Every row comes from one small tree of marks. Brackets hold a mark, then the marks that hang from it, in the order of their numbers. Every link used is in the known rows. Which tree was each row made from?
Known rows
{Q_680 {Q_312 {Q_375 Q_128}}}: [ 1.134 -0.850  1.698  0.722  1.741  0.710 -1.967  1.296  0.674  1.667
  0.954  1.655  0.387  3.404  1.899 -0.101 -1.855  2.087  0.762 -1.056
  0.186 -0.942  1.090  0.350  1.020]
{Q_748 Q_286}: [ 0.996  0.462  0.428  1.861 -3.229 -1.067 -2.075  0.405  4.690  0.030
 -0.816 -1.127 -2.440 -2.177  0.829  0.750 -0.121 -2.046  0.735  1.847
 -0.506  1.906 -0.860 -1.353 -0.327]
{Q_128 {Q_680 {Q_312 Q_29}}}: [ 0.282 -1.872  0.153 -1.019 -1.331 -1.319 -0.301 -0.709 -0.383 -0.803
 -1.919  2.508  1.154 -0.499 -1.151 -0.934  0.057 -0.507  1.808 -0.076
  2.672 -1.957  1.705  0.213 -0.804]
{Q_128 {Q_680 {Q_312 {Q_29 Q_398}}}}: [ 0.281 -1.812  0.577 -2.473 -1.356 -1.035  0.884  0.091 -1.578 -1.519
 -1.435  2.036  1.626 -1.362 -4.817 -0.366 -1.913 -1.391  1.490 -2.177
  2.045 -1.411  2.062 -0.089 -0.249]
{Q_312 Q_29}: [-0.401 -0.842 -1.491  0.055 -2.365 -1.142 -1.429 -1.936  1.102 -0.088
 -2.249  1.494  1.182 -1.179  0.892 -1.880  0.725  0.433  1.615  0.602
 -1.289 -0.128 -0.788 -0.493 -0.165]
{Q_748 {Q_312 {Q_375 Q_128}}}: [ 1.127  1.490  1.282  1.200  1.481  0.218 -2.215 -0.076  2.981  0.660
 -0.469  1.469  0.051  5.392  3.511 -1.092 -0.556  1.327  1.626 -1.224
 -2.102  0.823 -2.766  0.658  1.286]
{Q_375 {Q_128 Q_680} {Q_312 {Q_29 Q_398}}}: [ 0.272 -2.227 -1.045 -2.123 -0.316  4.156  1.417 -2.216 -0.124 -0.807
 -3.154  1.963  4.903  4.063  1.590  0.402 -1.891  1.498 -0.883 -3.279
  0.059  1.898  3.151 -0.438  0.648]
{Q_29 {Q_312 {Q_748 Q_286}}}: [ 0.909  1.472  0.749  0.793 -1.453 -1.461 -0.864  0.300  0.180  0.822
  2.169 -4.131 -2.785 -4.835 -0.376  1.569  0.076 -0.328 -2.037  3.041
  0.808 -0.159 -1.287 -1.665 -0.708]
{Q_398 {Q_29 {Q_312 Q_748}}}: [ 1.188  1.386 -0.009 -1.683  0.237 -2.246 -1.903 -0.763 -0.923  0.030
  2.070 -1.960 -1.839 -3.072 -0.958 -1.062  0.196  0.245 -0.124  1.363
 -2.723 -3.773 -0.757 -1.342  0.258]
{Q_680 {Q_312 {Q_29 Q_398} Q_375 Q_748}}: [-2.224 -0.071 -0.984 -1.123  1.220 -0.481  1.235  1.439 -5.171  0.602
  2.329 -0.128  1.742 -2.347 -5.269 -0.095 -1.357  1.341  1.288 -1.787
  0.885 -1.492  0.194  0.485  0.526]
{Q_283 Q_394}: [-0.240  0.051  3.298  1.511 -2.054 -1.438 -3.101 -1.509  1.938  1.069
 -2.637 -0.940 -2.957 -1.297  1.820 -1.422  1.851  1.097  1.375  0.566
 -0.995  0.780 -1.782 -0.499  1.373]
{Q_680 Q_312}: [ 1.092 -0.165  1.478  0.097 -1.749 -1.640 -3.463 -0.024  1.426  0.471
  1.419 -0.125 -1.895 -2.091 -2.248 -0.721 -0.677  1.121  1.847  0.316
  0.644 -0.559  0.611 -0.925 -0.129]
{Q_680 {Q_312 Q_29 Q_375}}: [-1.105 -1.403 -0.803 -0.173 -0.104 -0.636  0.004  1.389 -2.947  0.820
 -1.090  2.117  1.330  0.224 -0.461 -0.085 -1.495  1.103  1.818 -0.501
  0.513 -2.545  0.335  1.147  0.656]
{Q_128 {Q_680 {Q_312 Q_29 Q_375 Q_748}}}: [-2.061 -1.390 -0.509 -0.518  2.978 -0.858  1.370  0.223 -3.265  0.398
  0.261  1.663  1.781  0.317 -2.180 -0.465  1.176  0.580  1.222  0.002
  2.823 -2.231  1.026  2.037 -0.419]
{Q_375 {Q_128 Q_680}}: [ 1.688 -0.861  1.771 -0.360  1.040 -0.607 -1.569 -2.424  4.537  0.403
 -1.301  2.006  0.870  3.721  2.575 -1.089  0.675 -0.327  0.182 -0.344
 -0.143  1.764  0.828 -0.265  0.151]
{Q_375 {Q_128 Q_680} {Q_312 {Q_748 Q_286}}}: [ 0.913 -0.420  0.631  1.296  0.239  3.571  0.599 -1.281  4.257  0.385
  0.755 -1.344  0.184  2.118  3.959  1.772  1.230  1.566 -2.157  1.158
  1.702  4.155  2.209 -0.813 -1.340]
{Q_312 Q_29 {Q_375 {Q_128 Q_680}}}: [-0.587 -1.946 -0.857 -0.407  2.842  1.092  1.780 -1.606  0.636  0.719
 -4.064  4.512  4.428  6.082  4.118 -0.219  0.088 -0.754  0.294 -1.176
 -0.035 -0.286  0.751  1.931  0.696]
{Q_680 {Q_312 Q_29 Q_375 {Q_748 Q_286}}}: [-1.619 -0.376 -2.091  1.512 -0.523  0.312  1.758  2.950 -2.399  0.603
  1.233 -0.895  0.178 -2.028 -0.653  1.096 -0.066  0.533  0.247  1.549
  2.374 -1.025 -0.310  0.518 -0.780]
{Q_748 Q_283 Q_286}: [ 1.536  0.518  0.322  2.290 -3.507 -0.944 -0.751  1.044  5.830 -2.059
 -1.227 -0.342 -3.686 -1.428  1.517  0.364  1.721 -4.206 -0.554  2.539
 -0.951  2.452 -0.797 -1.071 -0.990]
{Q_29 {Q_312 Q_375} Q_398}: [-0.016  0.254  1.654 -2.004  1.535 -1.422 -0.935  0.201 -3.588  0.528
 -0.239 -0.533 -1.122 -0.907 -2.754  1.278 -4.128 -1.418 -0.334 -1.808
 -1.557 -2.227 -0.673 -0.083  2.537]
{Q_394 Q_283}: [ 1.136  0.319  1.309 -1.461  0.906 -3.070 -3.229 -1.738  2.953  0.101
  0.409 -0.693 -2.832 -0.790  0.561 -1.810  1.217 -0.009  2.979 -2.058
 -1.506  1.411 -1.710 -0.507 -0.033]
{Q_128 Q_680}: [ 0.751 -0.803  1.866  0.335 -0.330 -2.166 -1.863 -2.299  3.770 -0.103
 -1.896  1.486 -1.217  0.029 -0.332 -0.965  1.155 -1.772  1.300  0.322
  0.054  0.695  0.105 -0.172 -0.035]
{Q_29 {Q_312 Q_375 Q_748} Q_398}: [-0.790  1.291  1.598 -1.356  3.252 -1.485 -0.111 -0.111 -5.191  0.986
  2.572 -2.287 -1.668 -2.594 -4.774  0.974 -2.290 -0.111 -0.971 -1.027
 -1.012 -1.724 -1.220  0.093  1.847]
{Q_375 Q_128 {Q_312 Q_29}}: [ 0.459 -1.386 -2.159 -0.103 -1.507  4.478 -0.926 -2.546  0.649  0.634
 -2.391  1.413  3.638  3.916  5.306 -0.314 -0.497  4.265 -0.516 -0.609
 -1.162  1.274  1.911 -0.898  0.395]
{Q_312 {Q_29 Q_398} Q_748}: [-1.776  0.894 -1.413 -0.951 -1.374 -0.999  0.077 -1.438 -1.341  0.068
  0.923 -1.196  1.543 -3.666 -4.079 -1.431  0.522  0.986  0.642 -0.831
 -0.828  0.941 -0.404 -0.835 -0.498]

Write each row's tree
[ 0.310  1.668  1.651 -1.416  0.065 -2.003 -1.417 -1.368 -2.845  0.449
  2.971 -3.471 -1.751 -4.832 -5.017  0.051 -1.584  0.649 -1.230 -0.261
 -0.656 -0.789 -0.327 -1.827  0.547] -> {Q_29 {Q_312 Q_748} Q_398}
[ 0.599  1.603  0.066  2.531 -1.781 -1.155 -0.318  0.492  4.765 -1.384
  1.652 -2.157 -4.156 -2.937  0.312 -0.079  3.444 -2.917 -1.090  3.109
 -0.438  3.118 -1.210 -0.849 -2.278] -> {Q_312 {Q_748 Q_283 Q_286}}
[-0.892 -2.349 -0.193 -0.526  1.731 -0.873  1.203  0.541 -2.431 -0.495
 -2.691  3.841  1.815  1.826 -0.959 -0.098 -0.850 -0.828  2.073 -0.985
  2.113 -2.732  1.147  2.054  0.248] -> {Q_128 {Q_680 {Q_312 Q_29 Q_375}}}
[ 0.224 -1.668 -0.999  0.123  1.564  1.889  0.022  0.892 -1.791  1.315
 -0.642  3.044  3.370  3.992  2.778 -0.399 -1.935  2.856  0.729 -0.967
  0.469 -1.871  1.451  0.910  0.290] -> {Q_680 {Q_312 Q_29 {Q_375 Q_128}}}
[ 0.244 -1.114 -1.400 -1.133 -2.227  4.425  0.104 -1.809 -0.619  0.082
 -1.757  1.047  4.364  2.727  1.882 -0.083 -2.636  3.421 -0.632 -2.805
 -1.683  1.535  1.831 -1.311  1.542] -> {Q_375 Q_128 {Q_312 {Q_29 Q_398}}}
[ 0.642 -1.002 -0.516 -0.624  1.115  0.477  0.435 -1.303 -0.479  0.557
  1.316  1.432  3.056  1.852  0.407 -1.471  1.118  2.389 -0.329  0.065
  2.877 -0.389  2.069  0.297 -1.987] -> {Q_375 {Q_128 {Q_680 {Q_312 Q_29 Q_748}}}}
[ 1.762 -1.088  2.655 -1.066  4.243 -0.154 -0.016 -1.245 -0.745  1.049
 -1.604  1.759  0.950  5.015  3.713  1.028 -2.160 -0.669 -1.345 -0.470
  0.437 -1.919  1.011  0.975  1.495] -> {Q_29 {Q_312 {Q_375 {Q_128 Q_680}}}}
[ 0.698 -1.223  1.948  0.247  3.792  0.438 -0.330 -1.112  2.875  1.004
 -2.084  3.006  1.260  5.586  2.927 -0.120  0.215 -0.802  0.381 -0.974
 -0.317  0.709  0.692  1.407  0.837] -> {Q_312 {Q_375 {Q_128 Q_680}}}
[ 1.282 -0.573  3.122 -2.576  3.880  0.375  1.092 -0.271 -2.042  0.582
 -0.860  1.582  1.803  3.760 -0.412  1.465 -3.853 -1.723 -1.845 -2.535
 -0.196 -1.210  1.159  0.284  2.203] -> {Q_29 {Q_312 {Q_375 {Q_128 Q_680}}} Q_398}
[-0.883 -0.945  0.516 -2.123 -0.727 -1.141  1.212 -0.431 -2.548 -0.869
  1.748  0.269  1.857 -3.363 -6.159 -0.774 -0.008 -0.172  0.806 -1.618
  2.603 -0.567  1.644 -0.060 -1.116] -> {Q_128 {Q_680 {Q_312 {Q_29 Q_398} Q_748}}}
[ 0.671  0.432  0.829  2.072  1.306  1.389 -0.223  2.592  0.817  1.604
  3.521 -1.616 -0.719  1.185  1.410  1.328 -0.568  1.656 -0.992  1.005
  2.033  0.958  0.532 -0.023 -0.618] -> {Q_680 {Q_312 {Q_375 Q_128} {Q_748 Q_286}}}
[-0.547  0.152 -1.095  0.062 -0.998 -1.043 -1.023 -0.521 -1.610  0.691
  1.988 -0.828  0.456 -3.284 -2.573 -1.366  1.154  3.088  0.946  1.169
  1.694 -0.921  0.718 -0.325 -1.225] -> {Q_680 {Q_312 Q_29 Q_748}}
[ 1.086  1.848 -2.326  1.517 -5.030  0.101  0.677  1.352  4.787 -3.432
 -3.033  0.641 -1.407  0.464  3.083 -0.003  1.674 -3.606  0.779  1.867
 -0.681  1.901 -3.509 -0.215 -1.489] -> {Q_748 Q_283 Q_286 {Q_312 Q_29}}
[ 0.321  0.459  0.344  1.097  0.854  3.222 -2.547 -2.963  2.296  1.813
  2.309 -1.702  0.618  1.884  3.041 -0.652  1.228  5.291 -1.269  0.327
 -0.701  2.806  1.587 -1.188 -0.551] -> {Q_375 Q_128 {Q_312 Q_748}}
[ 1.827 -0.002  1.910  0.929 -0.255  0.634 -0.137  1.104  3.377  0.567
  2.436 -0.903 -0.729  0.252  0.838  0.790  0.536  0.305 -1.303  1.215
  3.954  1.279  1.958 -0.828 -2.143] -> {Q_375 {Q_128 {Q_680 {Q_312 {Q_748 Q_286}}}}}
[-2.218  0.537 -1.810 -0.183  1.748 -0.131  2.693  0.146 -2.222 -1.266
  0.442  0.577  0.257 -0.717 -2.394 -0.992  1.818 -2.170 -0.105 -1.187
 -1.920  0.166 -0.920  1.287 -0.031] -> {Q_312 {Q_29 Q_398} Q_375 {Q_748 Q_283}}
[ 2.051 -0.077  0.224 -2.187  2.338  0.766 -0.699  0.528 -0.792  0.771
 -0.901  1.435  1.418  4.768  3.933  0.445 -2.788 -0.191 -0.467 -0.721
 -3.707 -4.435  0.028  0.053  2.030] -> {Q_398 {Q_29 {Q_312 {Q_375 Q_128}}}}
[-0.429 -0.913 -0.952 -0.568  0.720  2.202  1.226  0.189 -1.496  0.709
 -1.918  2.480  3.833  3.559  0.678 -0.240 -2.316  0.668  0.013 -3.133
 -2.100  0.317  0.280  0.611  1.211] -> {Q_312 {Q_29 Q_398} {Q_375 Q_128}}
[-0.863  0.458 -0.350  2.498 -3.578  0.158  1.939  0.411  1.372 -0.965
 -2.110 -2.268 -2.228 -2.574  3.284 -0.535  5.154 -1.540 -1.301  2.790
  0.421  1.857 -2.142 -0.020 -1.501] -> {Q_312 Q_29 {Q_748 {Q_283 Q_394} Q_286}}
[-1.105  0.383  1.515  0.922  2.548 -1.016 -1.627  0.799 -1.433  1.667
  3.135 -0.901 -1.848 -1.748 -2.926 -0.559  0.644  2.054  1.151  0.448
  0.688 -1.373  0.219  0.719 -0.378] -> {Q_680 {Q_312 Q_375 Q_748}}
[-1.129 -0.226 -2.344  2.112  0.611  2.164  1.998  0.805  0.656  1.495
  0.005 -0.437  2.488  2.052  4.394  0.621  0.798  1.122 -1.262  1.258
 -0.150  1.467 -0.546  0.602 -0.679] -> {Q_312 Q_29 {Q_375 Q_128} {Q_748 Q_286}}
[-1.043  0.964  2.212  2.816  0.145 -0.211  1.535  1.599  1.582 -0.380
 -0.770 -2.351 -4.338 -0.560  2.938  0.631  4.512 -2.337 -1.392  2.242
 -0.199  2.034 -2.565  1.067 -0.286] -> {Q_312 Q_375 {Q_748 {Q_283 Q_394} Q_286}}
[-0.145  1.259 -0.569 -0.649  0.261  1.912  0.236  0.451 -0.497 -0.194
 -2.275  2.384  3.476  4.902  1.356 -0.477 -2.216  0.899  1.053 -3.496
 -2.162  0.865 -2.156  0.805  2.168] -> {Q_748 {Q_312 {Q_29 Q_398} {Q_375 Q_128}}}
[-0.499  1.333 -1.597  0.895 -0.064 -0.554  0.939  0.246  1.035 -2.431
 -3.221  2.740 -0.273  3.260  2.467 -1.199  1.632 -2.570  1.692  0.036
 -2.207 -0.353 -3.378  1.657  0.131] -> {Q_748 Q_283 {Q_312 Q_29 Q_375}}
[-1.264 -1.195 -0.297 -1.539 -0.881  0.117  1.018  2.206 -4.289 -0.048
 -0.338  1.862  1.804 -0.635 -4.115  0.008 -3.244  0.200  1.613 -2.638
  0.278 -2.237  0.477  0.834  1.443] -> {Q_680 {Q_312 {Q_29 Q_398} Q_375}}
[-1.163  0.862 -2.353  0.537 -3.613  0.206  1.097  0.651  0.166 -0.356
  0.694 -2.322  0.829 -4.403 -2.993  0.326 -0.033 -1.013 -0.115  0.285
 -0.069  1.848 -1.005 -1.414 -0.784] -> {Q_312 {Q_29 Q_398} {Q_748 Q_286}}
[ 0.866  0.508  0.232 -2.096  1.268 -1.570 -0.946  0.492 -2.175 -0.227
 -0.950  0.780 -1.347  1.180  0.291  0.629 -2.417 -1.786  0.562 -0.035
 -3.571 -4.995 -0.708  0.091  2.332] -> {Q_398 {Q_29 {Q_312 Q_375}}}
[-1.522 -0.658 -1.102  0.221  3.946  0.803  2.321 -2.026 -0.688  1.234
 -1.033  2.582  3.868  4.494  3.055 -0.708  1.916  0.992 -0.465 -0.380
  0.700  0.427  0.517  1.855 -0.197] -> {Q_312 Q_29 {Q_375 {Q_128 Q_680}} Q_748}
[ 0.966  1.964 -1.581  0.117 -5.460  0.198  1.522  1.952  2.606 -4.094
 -2.217 -0.206 -0.932 -0.677 -0.258  0.471 -0.105 -4.751  0.516 -0.429
 -1.403  2.353 -2.904 -0.887 -0.517] -> {Q_748 Q_283 Q_286 {Q_312 {Q_29 Q_398}}}
[-1.467 -0.062 -1.397  0.206  1.573 -0.575  1.557  1.091 -2.689 -0.761
  1.095  1.096 -0.301 -0.631 -0.701 -1.124  2.156  0.029  0.673  1.012
  0.798 -1.866  0.349  1.649 -1.438] -> {Q_680 {Q_312 Q_29 Q_375 {Q_748 Q_283}}}
[-1.993 -0.350 -1.063  0.185  1.695 -0.480  0.356  0.968 -3.502  1.173
  1.587  0.318  0.881 -1.340 -2.017 -0.430  0.391  2.525  1.028  0.403
  1.277 -2.085  0.074  1.283 -0.542] -> {Q_680 {Q_312 Q_29 Q_375 Q_748}}
[-0.323  0.525 -0.986 -1.152 -1.816 -0.547  0.946  0.537 -2.710 -1.931
  2.486 -0.504  0.340 -3.460 -4.861 -1.598  0.903 -0.440  0.018 -0.992
  0.655 -0.149  0.788 -0.347 -1.739] -> {Q_680 {Q_312 {Q_29 Q_398} {Q_748 Q_283}}}
[ 0.169 -0.221  2.122 -0.346  1.106 -2.683 -1.593 -0.882  1.244  0.194
  2.485 -0.455 -1.882 -2.104 -3.750 -1.007  1.790  0.731  1.042  0.665
  2.698 -0.594  1.201 -0.053 -1.432] -> {Q_128 {Q_680 {Q_312 Q_748}}}
[ 1.413  2.092  0.668 -0.438 -1.621 -1.160  0.791  1.433 -0.068 -1.775
  2.284 -4.151 -3.829 -4.610 -2.721  1.648 -0.385 -3.754 -2.901  1.309
 -0.234  0.748 -0.757 -1.887 -0.883] -> {Q_29 {Q_312 {Q_748 Q_283 Q_286}} Q_398}
[ 1.639 -1.667  1.139 -0.160  0.986  2.986 -1.216 -2.979  3.638  0.334
 -1.866  1.659  1.177  4.771  4.243  0.298  0.105  1.949 -0.658 -0.691
 -0.258  2.387  2.793 -0.205  0.539] -> {Q_375 {Q_128 Q_680} Q_312}
[-0.072  0.471 -0.584  1.742 -1.993  2.000 -0.675 -0.511  2.739  0.468
  1.523 -3.423 -2.421 -2.864  1.020  1.759  1.206  2.150 -1.000  2.159
  0.422  3.200  0.231 -1.414 -0.883] -> {Q_375 {Q_312 {Q_748 Q_286}}}
[-1.084 -0.795 -1.532 -1.720 -2.827  2.482 -0.344 -1.305 -1.641 -0.912
 -1.970  0.470  1.815 -1.042 -1.413  0.475 -1.936  1.900  0.555 -2.196
 -1.520  0.912  1.071 -1.072  1.228] -> {Q_375 {Q_312 {Q_29 Q_398}}}
[-0.331  0.514  1.721  2.708 -2.405  2.557  0.402 -0.179  2.568 -0.719
 -0.782 -3.371 -4.755 -1.626  3.469  1.470  4.301  0.432 -1.875  2.246
  0.044  3.088 -0.807 -0.696 -1.030] -> {Q_375 {Q_312 {Q_748 {Q_283 Q_394} Q_286}}}
[-0.591  1.087  1.264 -0.092  3.781 -2.232 -1.064 -0.543 -2.704  1.676
  1.858 -1.794 -1.811 -1.495 -1.289  0.645 -0.192  1.066 -0.819  1.408
 -0.429 -1.915 -1.042  0.264  0.628] -> {Q_29 {Q_312 Q_375 Q_748}}
[-2.539  0.437 -2.180  0.481 -0.312  0.615  2.771  1.722 -2.138  0.005
  0.158 -1.576  1.047 -2.608 -2.104  1.568 -0.839 -1.414 -0.119 -0.657
 -0.439  1.202 -1.059  0.457  0.360] -> {Q_312 {Q_29 Q_398} Q_375 {Q_748 Q_286}}
[-0.333 -1.353 -1.744  0.672  1.159  1.235  0.072 -0.958  0.274  1.299
 -2.465  2.862  3.400  4.505  4.270 -0.757 -0.659  1.465  0.527 -0.839
 -1.766 -0.060 -0.086  0.909  0.806] -> {Q_312 Q_29 {Q_375 Q_128}}
[-0.313  1.474  0.920 -0.648  0.927 -0.562  1.191  1.970 -3.168  0.621
  2.126 -3.715 -2.233 -3.492 -3.451  2.712 -2.575 -1.736 -1.956  0.282
  0.195 -0.425 -1.224 -0.629  1.200] -> {Q_29 {Q_312 Q_375 {Q_748 Q_286}} Q_398}
[ 0.183  0.807  0.629  1.956  0.595 -0.208  1.071  3.610  0.746 -1.112
  2.831 -1.214 -4.059 -1.784 -0.718  1.143  1.666 -2.227 -0.897  2.008
  1.708  0.381 -0.129  0.654 -1.533] -> {Q_680 {Q_312 Q_375 {Q_748 Q_283 Q_286}}}
[ 2.465  1.795 -0.694 -0.922 -2.008 -1.161  0.808  1.524  2.081 -2.256
  1.388 -2.620 -3.703 -2.886  0.953  0.885  1.313 -4.300 -2.253  3.097
 -2.506 -2.137 -1.242 -1.486 -1.069] -> {Q_398 {Q_29 {Q_312 {Q_748 Q_283 Q_286}}}}
[-1.129  0.150 -0.567 -1.516 -1.751 -0.793 -0.205  0.410 -3.682  0.078
  2.479 -1.229  0.930 -4.265 -5.831 -1.136 -0.738  1.825  0.847 -1.231
  1.325 -0.658  0.777 -0.800 -1.010] -> {Q_680 {Q_312 {Q_29 Q_398} Q_748}}
[ 1.871  1.774  0.134  1.266 -1.116 -1.460  0.187  0.298  1.432 -1.234
  1.838 -3.479 -4.019 -3.762  0.921  1.193  1.194 -2.573 -3.053  3.546
  0.238  0.356 -1.015 -1.541 -1.756] -> {Q_29 {Q_312 {Q_748 Q_283 Q_286}}}
